Every row comes from one small tree of marks. The marks that hang from a mark follow it in brackets, in alphabetical order. Every link used is in the known rows. Which tree was each row made from?
Known rows
W{K{G P{B V}}}: [ 2.42  4.80  1.26 -2.30  1.29 -1.19  3.11 -1.77  3.03  0.02  0.92 -1.11
  3.82  3.11 -3.53  1.32 -0.18 -0.99 -2.73 -0.57]
K{G P{V}}: [ 3.81  6.51  2.10 -2.66 -0.07 -2.24  3.35 -2.15  2.75 -0.68  1.15 -1.24
  5.08  2.48 -0.69 -0.74  0.19 -0.90 -0.84 -0.50]
W{P{B{K{G}} V}}: [ 1.33  2.06  0.53 -2.56  2.00 -1.76  4.15 -1.51  1.46  1.33  0.16 -1.49
  3.76  2.15 -2.23  2.28 -0.66 -0.49 -1.46  0.29]
B{K{P}}: [ 1.22  2.50  1.06 -2.45  1.87 -2.11  2.10 -1.49  2.40  0.22  1.44 -1.31
  3.88  1.95 -1.22  1.14 -0.96  0.25 -1.47  0.35]
V{K{G}}: [ 3.50  2.36  1.14 -1.71  0.94 -1.56  3.00 -2.68  1.73 -1.22  2.17 -0.90
  3.40  1.18 -2.01 -1.25 -1.45 -1.84 -1.92 -1.95]
G{K{P}}: [ 2.19  2.98  1.34 -2.20  1.16 -3.29  3.07 -2.28  2.28  0.24  2.16  0.24
  3.70  0.85 -2.32  0.37 -0.46 -0.09 -1.14 -1.04]
G{K{P{B V W}}}: [ 2.30  2.91 -0.37 -3.42  1.74 -4.50  4.58 -3.37  1.12  0.83  2.86  1.10
  3.34  1.29 -3.21  3.51 -0.72  0.18 -1.14  0.08]
P{B G K}: [ 2.51  1.01 -1.25 -3.55  4.24 -2.21  5.45 -3.61  2.88  0.78  1.62  1.47
  0.81  1.56 -4.34  3.43 -2.39  0.16 -1.63 -1.13]
G{K{P{B}}}: [ 2.45  2.62  0.79 -2.68  2.05 -2.16  3.67 -2.86  2.29  0.39  2.11  0.60
  2.56  0.94 -3.23  1.94 -0.49  0.28 -1.59 -0.66]
B{K{G P{V W}}}: [ 1.48  4.32  0.55 -3.25  0.09 -3.67  2.79 -2.60  0.97 -0.02  1.45 -1.91
  5.58  3.15 -0.70  1.63 -0.80  0.08 -1.13  0.86]
P{B{K} W}: [ 0.92 -0.87 -0.81 -2.55  3.08 -1.91  3.37 -3.00 -0.16  0.48  2.03 -0.07
  1.65  2.26 -1.94  4.92 -1.76  0.36 -1.44  1.08]
V{K{G P{B W}}}: [ 3.28  3.70  0.72 -3.88  1.65 -1.82  3.28 -4.56  0.90 -0.48  2.41 -0.90
  3.45  1.65 -4.09  2.08 -0.77 -0.22 -3.25 -0.95]
G{K{P{V W}}}: [ 2.09  3.12  0.18 -2.88  0.71 -5.63  4.09 -2.80  1.19  0.74  3.02  0.66
  4.43  1.09 -2.38  2.05 -0.68 -0.22 -0.60 -0.10]
B{K{G P{V}}}: [ 2.00  4.98  1.06 -2.72  0.22 -2.63  2.57 -1.83  2.32 -0.34  0.89 -2.12
  5.52  2.93 -0.28 -0.07 -0.76 -0.30 -1.08  0.33]
P{K{G} W}: [ 1.72  1.53  0.50 -2.82  0.75 -3.43  3.64 -4.20 -0.33 -0.54  1.38 -0.45
  3.68  2.39 -2.30  2.02 -1.79 -1.12 -1.69 -0.65]
B{K{G P}}: [ 1.72  3.97  1.75 -2.49  0.53 -1.37  1.84 -2.12  2.17 -0.44  0.65 -2.43
  4.88  2.74 -0.66  0.04 -0.61  0.15 -1.53  0.09]
P{V W{K}}: [ 1.33  0.71 -0.18 -1.29  1.76 -4.54  3.71 -1.25  0.80  0.66  2.58  0.59
  3.41  2.35 -2.56  2.81 -1.39 -1.83 -1.19  0.01]
K{G}: [ 3.39  2.84  2.18 -1.19  0.39 -0.55  2.77 -2.06  1.77 -1.17  0.89 -1.09
  3.26  2.27 -0.17 -0.85 -0.59 -1.31 -0.62 -1.06]

Which tree is each row?
[ 2.29  1.66 -0.57 -3.12  3.13 -3.79  6.18 -1.96  2.94  2.65  1.53  1.14
  2.44  0.45 -4.47  2.90 -0.80  0.18 -0.72 -0.98] => W{P{B G{K} V}}
[ 1.44  1.28 -0.78 -3.31  3.79 -3.01  5.35 -1.39  2.86  2.51  0.85  0.02
  2.66  1.40 -3.58  3.60 -1.20  0.52 -0.98  0.07] => W{P{B{K} G V}}
[ 1.52  1.79  1.16 -3.07  2.41 -1.12  4.32 -3.19  1.23  1.02 -0.42 -0.79
  2.97  1.64 -4.36  2.38 -0.85 -0.68 -2.74 -1.00] => W{P{B K{G}}}
[ 0.47 -0.17  1.41 -1.33  3.45 -0.80  3.43 -0.73  2.06  2.10  0.34 -0.38
  1.84  1.61 -5.37  3.15 -0.43 -0.99 -3.24 -0.73] => W{K P{B}}
[ 3.19  4.40  1.73 -3.65  1.17 -0.78  3.18 -4.19  0.96 -0.12  1.08 -1.14
  3.25  2.78 -2.50  2.89  0.21  0.46 -2.22  0.13] => K{G P{B W}}
[ 1.77  0.37 -1.05 -3.55  2.86 -4.92  4.86 -3.97  1.26  1.05  2.28  1.18
  2.28  1.57 -3.82  3.63 -2.46 -0.08 -1.18 -1.01] => P{G K W}
[ 2.15  3.97  0.44 -2.32  2.23 -3.58  3.71 -0.92  4.32  1.24  1.89  0.14
  3.74  2.37 -3.91  1.33 -0.80 -0.61 -1.81 -0.99] => W{K{P{G V}}}
[ 1.92  3.79 -0.36 -3.44  2.23 -3.95  3.76 -1.47  3.68  1.04  1.83 -0.55
  4.24  2.11 -1.59  1.41 -1.27  0.68 -0.57  0.29] => B{K{P{G V}}}
[ 1.91  1.00 -1.08 -2.23  2.93 -2.20  4.15 -1.52  1.80  0.23  2.02  0.17
  2.29  2.18 -1.02  2.70 -1.84 -0.54 -0.55  0.82] => P{B{K} V}
[ 1.42  1.39 -0.26 -3.21  3.36 -3.41  5.55 -2.30  1.52  1.81  0.80  0.79
  2.76  1.04 -4.46  3.37 -1.29 -1.06 -1.89 -0.38] => W{P{B K V}}
[ 1.46  0.47 -0.13 -2.63  1.86 -1.14  3.04 -3.48 -0.30 -0.16  1.42 -1.15
  2.55  3.00 -1.48  3.78 -1.48  0.21 -1.64  0.84] => P{B{K{G}} W}
[ 3.89  2.45 -1.21 -2.76  2.75 -4.49  5.29 -2.00  3.50  0.49  3.44  1.24
  2.84  0.71 -2.84  0.34 -2.10 -1.17 -0.51 -1.86] => P{G V{K}}
[ 3.06  1.88 -0.77 -2.92  2.23 -5.09  5.42 -2.43  1.70  1.01  2.98  1.34
  2.78  1.75 -1.77  2.68 -1.38 -0.33  0.33 -0.35] => P{G V W}
[ 3.20  2.54 -0.23 -2.50  0.56 -4.51  4.15 -3.21  0.18 -0.59  3.18 -0.14
  4.28  1.64 -1.96  0.91 -1.63 -1.90 -1.16 -0.91] => P{V{K{G}} W}
[ 2.27  1.46 -1.98 -3.09  3.61 -2.74  5.14 -1.88  3.16  0.90  2.08  0.70
  1.99  2.17 -1.98  3.19 -2.12  0.45 -0.23  0.19] => P{B{K} G V}
[ 2.85  2.57  0.52 -2.75  2.17 -2.13  4.86 -2.20  1.69  0.96  1.31 -0.55
  3.36  0.91 -4.03  1.39 -0.73 -1.37 -2.32 -1.26] => W{P{B V{K{G}}}}
[ 1.05  1.04  1.32 -2.34  2.25 -0.31  3.26 -1.92  1.31  1.16 -0.24 -1.82
  3.04  1.96 -2.70  2.31 -0.55 -0.02 -2.16  0.01] => W{P{B{K{G}}}}
[ 3.77  3.90  0.63 -3.80  3.50 -1.05  4.26 -2.95  3.90  0.97  1.59  0.50
  1.75  1.62 -3.55  2.69 -0.30  1.11 -1.49 -0.69] => K{P{B G}}
[ 3.82  4.46  1.18 -3.32  1.66 -0.66  3.16 -3.81  2.34 -0.73  2.04 -1.14
  3.29  1.43 -3.66  0.43 -0.83 -0.44 -3.23 -1.48] => V{K{G P{B}}}
[ 1.80  2.69  0.33 -3.23  2.05 -2.59  5.21 -2.79  1.37  1.03  0.04 -0.41
  3.63  1.77 -3.98  2.31 -1.07 -1.10 -2.11 -0.68] => W{P{B K{G} V}}
[ 3.72  3.23 -0.20 -3.90  3.73 -1.99  4.27 -3.43  3.62  0.63  2.74  0.58
  2.09  0.57 -4.96  2.01 -1.34  0.40 -2.68 -1.63] => V{K{P{B G}}}
[ 3.54  5.43  0.93 -3.82  0.93 -2.19  4.08 -3.77  1.07 -0.06  1.60 -0.71
  4.08  2.89 -2.11  2.79  0.10 -0.02 -1.49  0.32] => K{G P{B V W}}
[ 2.31  2.37 -1.17 -3.67  1.68 -3.67  5.27 -4.50 -0.18 -0.17  1.76  0.39
  3.06  2.73 -2.98  3.84 -2.09 -0.97 -1.56  0.05] => P{B K{G} V W}
